Each row comes from the steps of one path. Every step used is in the known rows, and no mark comes twice. Write the path behind each row, first mark first.
Known rows:
nudon nizo valapo vobila vilufu dedon: [ 31  29  13   6  18 -13  -5  -1  -4  27 -10 -34  40   3 -26   7 -31  -8
   4   5   4 -35 -47  37   5   5  42 -33 -10   1 -17   3  20   0]
konir dogema misin zarane: [-32  12 -42 -22 -25  -2 -16 -27 -18 -34 -21  18 -19  25   1  14  10  -2
 -28  25 -15  24  29 -21  -3 -56 -28  -5  16 -20 -14 -24 -23  41]
vilufu dedon valapo: [-17  -9  17  10 -35   7  -5  12  -4  -6  11 -11 -16 -16 -20   4   6   1
   6   9 -12 -27  -5  17  39  32  -5  -3 -12  36   5 -23  24 -10]
valapo vobila vilufu: [ 49   3  13  13 -18 -36 -19 -21 -29   9 -11 -17  31   2  -7 -17 -16 -28
  -5 -16   8 -10 -42  29  -5 -50 -10   4  -8 -19   8 -28 -17 -52]
dedon vilufu vobila valapo konir: [-12 -21  27  -2  30  13   4 -17  20 -13   7  -3 -15  -1  31  -5 -13   3
  -7 -33  12   3   9 -20 -38  22 -19  17   6 -21 -34  13 -15   6]
vilufu vobila: [-27  -9  45 -15 -17  -8 -21  11   0  24  12 -24 -14 -17  22   1  15  -4
  -1   2  -9 -28 -29 -12  -3  18 -15   2   9 -10 -37 -23  14  11]
dogema misin zarane: [-23  -2 -42  -4 -19 -19  -8 -30 -33 -23 -21  15 -19   4  -8  14   8  15
 -20  11  13   9   1 -11 -12 -58 -13  -6  26 -23 -12 -18 -15  23]
misin zarane: [-10 -15 -31   7 -50  -4  -9  -4 -16  -9 -28   4 -15  -2  -4  -4  22  14
   6   3   9 -10   0  -4 -13 -40 -24   2  45 -13  -6 -17   4 -15]
konir valapo vobila vilufu dedon: [ 29  27  12  -9  -1 -13   7   9 -17  14  -5 -26  46   8 -28  -8 -30 -34
  16 -12 -26 -12 -33  44  24   5  -6 -10 -33  24   2 -23  38 -41]
vobila vilufu dedon valapo: [  5   2  38  13 -27 -18  -4   4 -38 -17   6 -19  -7  -8 -24   4   1  -5
 -12 -15   0 -19 -22  33  29   1  14  -1 -39  25   1 -20  18 -21]
dogema misin: [-11   7   3   5  -7 -27 -14 -20 -24  -9   4  11 -14   3   4   9   4  11
 -26  13  -1   3  -3   3  15 -16 -13   1   2 -22 -25 -18  -8  26]
nudon nizo: [-17 -16   4  31   2  -4 -14   1  -3  -5  -5 -19 -19  33 -14 -10  19  16
 -16  23 -16 -29  -5  24  23 -19  15   2  15 -16 -21 -10   1  13]
vilufu dedon valapo konir dogema: [-22   1  -7 -13 -13  25  22  20  26 -15   6   7  -6   9 -23  10   6   7
   0   5 -23  28  31  -2  10  40   1  -9 -20  39  32  15  -7   6]
valapo konir dogema: [ -2  -1  -5  -9 -12   6  11  14  27  -1 -10  11  -5  20   1  -3  12  29
 -14   6  -8  48  33 -18 -21   4 -12   8  17 -18  16  17 -28   0]
nizo vilufu dedon valapo: [ -8   0  17  25 -13  -2   6  33  12   1   1 -11 -20 -15 -16  -1  18   8
  33  15 -10 -34 -10  -2  24  20  -8  18 -18  27  14 -11  57   8]
nizo nudon: [-16   4   6  -3  17   1 -19  15   5  20  13 -16 -10 -11  15  21   7   5
  21  31  -7 -27 -15 -10 -19 -11 -18   1  15 -26 -18 -31   1  18]
vobila valapo konir vilufu: [ 40 -36 -23   3  13  28  21  22   5 -21 -17  45 -36   1  30 -14  -9  35
 -25 -16  37  39  37 -20  -2  28  -9  21  30 -17  20  59 -20 -30]
vilufu konir valapo vobila: [ -2  23 -27  11  -6  11   8  11  15  24  18   2  35  -9 -10  -8   6 -31
  57  -3 -19 -25  -3  18  21  15   2   7  13  33  16 -11  36 -32]
konir dogema misin: [-24  14  -4 -15 -14  -7 -20 -13 -15 -16  -2  14 -20  24   7   5   2  -1
 -33  30 -25  22  23 -12  17 -16 -28   4  -6 -21 -25 -32 -22  43]
dedon valapo konir dogema misin zarane: [-33  -5 -50 -21  20   1  24 -39 -23 -37  -9  40  -8   9 -18  15  13  25
 -21   0   0  65  44 -13 -23 -53  12 -19 -15  11  55  16 -56  38]
valapo konir dogema misin zarane: [-24   8 -60 -26  -4  -3  19 -19  -2 -32 -28  27  -9  30 -10  20   9  27
 -31   5   0  68  34 -30 -43 -47  -7 -11  21 -21  20  22 -51  39]
zarane misin: [-16 -13 -23   3 -26 -17  -6 -13 -19 -13  23  -2  13 -10 -12  -9   0  10
  -7  -9   0   4   0   0   3 -18  -6  -4  47 -12 -24 -45   9 -14]
nudon nizo valapo vobila: [ 16   5 -12  15  34  -1 -14 -18   6  41  -5 -11  28 -14  -8  -9 -15   3
  15  22   3 -31 -17  22  -2  -8  28 -31  12  -6   7   4   3   8]
vobila valapo konir dogema misin: [ -6  11 -19 -18   6   8  -4 -19   1 -44  -1  41 -28  17  20  11   1   8
 -47  15   0  52  31 -35 -11 -11 -28  12  -5 -24  -4  22 -58  38]
vilufu vobila valapo konir: [-11 -20  25 -18  -5   5  -2  14   9  -3   7  10 -18 -22  27   8  20   3
 -16 -13  11   5 -25 -29 -38  21 -17   7  16 -13 -23  19 -20  10]
valapo vobila vilufu konir dogema misin: [  9  47 -16  -8 -15 -19 -17 -25 -11 -11   8  -4  29  25   2  11  -4 -48
  -5  -5  -3  15  -6  -6  15 -39  -2   6 -18 -10 -12 -24 -32   3]
zarane misin dogema: [-35 -14 -52 -11 -58 -31  -8 -20 -18 -22  14   7  -7  -8 -21   5  12   5
  -6  14  18   6  13  -4   6 -30  11 -14  33 -18 -16 -28   5  -1]
nudon nizo vilufu dedon: [-16   9   4  35   6   0   7  44  43   4 -16 -35 -23  43 -24   1  24  21
  24  35 -25 -41 -20  -4  20   7  12  14  12  -1 -38   0  64  36]
vobila vilufu dedon valapo konir: [ 14  -3  27  11  -3 -17  30   7 -15 -22   4  -3   5  -4 -27  10   2  16
 -11 -33  16  24 -15  29  -9   8  31  -7 -33  24  28  24  -9 -26]

Write each row's path:
[ 25 -46 -13   9  32  15  44   8  -4  -4   0  41 -17 -11  -2 -15  -6  49
  -8 -21  26  44  52  12   8  21  32  -2  -8  14  75  60 -15 -26]  dedon valapo konir vilufu
[ 41  -9  21  19   6 -34 -13 -34 -47   2   3 -11  32 -18 -18 -16 -13 -29
   0 -28   4 -14 -34  45  12 -49  13  -1 -43  12  44 -25 -28 -50]  dedon valapo vobila vilufu
[ 30 -19 -23 -10 -12  37  27  49  29 -20 -17  38 -36   9  16   2 -12  29
 -24  -9  25  26  32 -21   3  70 -12  10  41   0  -2  54   9 -29]  vobila valapo konir vilufu dedon
[-32 -12  45   3  17  -3 -15 -19   8  14   8 -38  -7   2  17  -8 -15  -5
   7 -18 -10 -29   7  -2 -13   9 -18   6   2 -18 -54 -31  17  10]  dedon vilufu vobila
[ -3  13 -19  28  37  19  10 -19  22  15  16 -11  47  10  -7 -21 -25 -26
  64 -20 -14 -27  37  26  14  14   2  18   1  25   7 -18  40 -34]  dedon vilufu konir valapo vobila
[ 12   5 -10   1  14  -4  -3  -3 -12  26   0  -4  35  -7 -13 -23 -16 -21
  27   1 -28 -12 -10  29  20  -8 -15  -4  -9  15  24 -27  20 -30]  konir valapo vobila
[ 21  30  -3   4 -41  -3 -17   1   8  -4  -2 -15  31  17   3  -4   7 -49
  20  -9  -4  -6  -7  -1   8 -23  -3  18   3   1  -7 -24 -15 -31]  valapo vobila vilufu konir dogema
[-18 -14  48 -14 -32   9 -36   7  -9   2  10  -3 -35 -28  37   2  20 -28
 -18   8  -3 -39 -34 -18   2  19 -36  15   6 -11 -54 -25   2  14]  vilufu vobila valapo
[-22   2 -12 -13  30  -3  18 -30 -11 -21  16  31  -7   7  -9  10   3  19
 -32   3 -15  64  37  -4  -2 -16  11  -9 -43  11  48  20 -53  41]  dedon valapo konir dogema misin
[-32   7  18 -50  11   7  -2  -6   2 -18  16  19 -23   6  35  20  11 -13
 -46   6 -13  40   1 -48 -25   8 -23   0 -16 -17 -32  11 -48  67]  vilufu vobila valapo konir dogema misin
[ 13 -15  -1   8 -18   7   0   6   8 -24  -6  26 -25  -6  16  -5  15  22
 -22  -4  20  19  -3 -15 -24   7 -22  25  25 -20  13  27 -33 -14]  vobila valapo konir
[ 44  32  15  -9 -22 -19 -11   2  -9  34 -12 -20  41 -27  -7   9 -35 -20
  14 -12  17 -18 -42  19 -14  24  12 -24  -9   2  -9  -1  28 -30]  nizo valapo vobila vilufu dedon
[ 22  13   4  31 -14 -18  -5 -21 -26  -1  19  -8  31 -21 -15  -4   9 -40
  27 -33  17 -35 -25  31  20 -28  30  11 -26  29  32  -8 -10 -49]  dedon valapo vobila vilufu konir
[  3   8  19 -11  -7  -3  23  11  -4 -27  -1  -6   4  17 -25   8   0   7
 -17 -18 -11  38  10  13   0   7  17  -6 -43  26  30  21 -20  -8]  vobila vilufu dedon valapo konir dogema
[ 23  26  -2  31  18 -11  -4 -12   3  27   7 -19  40 -14 -11   8  -2 -10
  24   2  29 -38 -29  23   1 -12  62 -10   0  -1   3  20  13 -11]  nudon nizo valapo vobila vilufu konir
[ -7   7  -9  -2  48  18  16   7  33  16  -7  11   3  17  -2   6   4  54
 -10  32  -4  33  38  -6 -29  15  42 -20   3 -13  17  48 -12  48]  nudon nizo valapo konir dogema
[  0   1  -9  34  38   2  11  17  23  14  -5 -30  10  13 -39 -11   5 -16
  43  19 -23 -48 -28  22  34 -12  21  -3 -24  38  20 -10  38  15]  nudon nizo vilufu dedon valapo vobila
[ 12 -20  14 -37  53  16  38  31  18  50   8  22  -1 -42  26   6 -22  56
   4 -14  37  38  24 -29 -44  73  38 -27  15  -8  19  74  19  11]  nizo valapo konir vilufu vobila
[ 31   9  -7   0  -7 -12 -16 -13   3  47  -2   5  31 -46   8  -6 -26  -3
  21   8  14 -20 -16   7 -20  14  -1 -20  18  -6  16  -4   3 -19]  nizo valapo vobila
[-16 -15  43   3   4  13 -30 -22   0 -10   4 -18 -28  -7  32 -12 -12 -21
  -8 -13  -7 -39   1 -13  -2  13 -36  18  -1 -18 -61 -25   4   9]  dedon vilufu vobila valapo
[-20  -8  28 -24  24  33  -5 -10  34 -16   0  -7 -19  17  34  -8  -9 -11
 -15 -20 -15  19  36 -34 -39  20 -29  15   0 -16 -33   6 -30  24]  dedon vilufu vobila valapo konir dogema
[  3   2   1   4 -23   5  -9   1   0  12   9 -16  21 -21 -22  -2 -18 -36
  19  -2 -11 -33 -27  24  27  19 -13 -18 -12  41  19 -32  14 -31]  vilufu dedon valapo vobila
[ -6 -51  18 -20  47  16  37  16  -7  23  18  18  -9 -25  11  -5  -8  34
  -5 -30  16  32  29  -5  -7  36  34 -17 -19  21  42  46  -7   2]  dedon valapo konir vilufu vobila
[  1 -25  -4   1  -9  29  16  27  -9  -7   3  11 -28  -9  -2  -3 -14  17
  -2  -2   1  -9  36  14  51  56   6  -9 -10  33  20   7  40 -21]  konir vilufu dedon valapo
[ -6  -2  11  21  21   0 -11  -6  -3  24  -3  -6  -2 -11  -5   3   5  38
  -6  34   1 -29   1  19  -3   9  37 -16  12 -15  -9  12  17  30]  nudon nizo valapo
[ 43  11  10  20  38 -28 -10 -28 -22  29 -11 -21  38  -5 -14  -7 -28  -4
  -1   1  15 -22 -40  40 -12 -37  44 -24 -15 -18   5   8  -7  -8]  nudon nizo valapo vobila vilufu
[ 33  19  16   1 -42 -24 -12   8  -8   5 -12 -34  25   9 -13  -1 -25 -38
   0 -19   1 -16 -49  23   5  -8 -15  -8   3   0 -17 -29  15 -44]  valapo vobila vilufu dedon
[-16  14 -16 -19  12  -7  14 -12   9 -16   1  21  -6  24   5  12   4  28
 -32  10 -11  66  35 -21 -22  -8 -13  -1   1 -22   7  15 -44  38]  valapo konir dogema misin
[  4 -36  28 -24  -2  27 -14  23  -8  -4   2  14 -43 -15  52  -6   4  -3
 -25   2  10 -20   6 -27  18  35 -24   9   9  -7 -40   7   9   3]  konir vilufu vobila valapo
[-19  -9  30 -38  -8  23  -7  14  22  -7   3   8 -23   0  38   7  21 -13
 -22   3 -13  21   1 -45 -31  21 -34  10   6 -11 -25   9 -31  27]  vilufu vobila valapo konir dogema
[-10  23 -29  41  61   9  24  25  36  30  10 -18  33  25 -26 -12  24  -8
  77  23 -27 -38  -8  13  31 -16  35  26  -2  29  15   2  65  10]  nudon nizo vilufu konir valapo vobila
[ 24 -21 -17  -3   2  27  15  16   4  13  -4   5   7 -12  -9 -12 -36 -19
  12 -10   0 -12  18  19  46  39   0 -19  -8  42  37   1  24 -42]  konir vilufu dedon valapo vobila
[ -6  -5  40  -1  -7  -4 -22  27  12   5  -2  -8 -38 -22  38  -3  33 -10
  14  13   0 -42 -41 -42 -10   3 -38  38   1 -13 -40 -16  33  26]  nizo vilufu vobila valapo
[ 28  21  -7  23 -35 -20 -10  -4  -6   3   4 -17  35   1   2  -2   4 -33
  27 -24  19 -24 -34  14   3 -19   7  20   9  -2  -2 -17  -1 -53]  valapo vobila vilufu konir
[-40  35 -59   5 -18   5   7   7  20 -27 -16  18 -23  26   5  22  46   9
  33  28   3  10  32 -60  -8 -45 -15  29  28  -6 -13  -1  20  52]  nizo vilufu konir dogema misin zarane
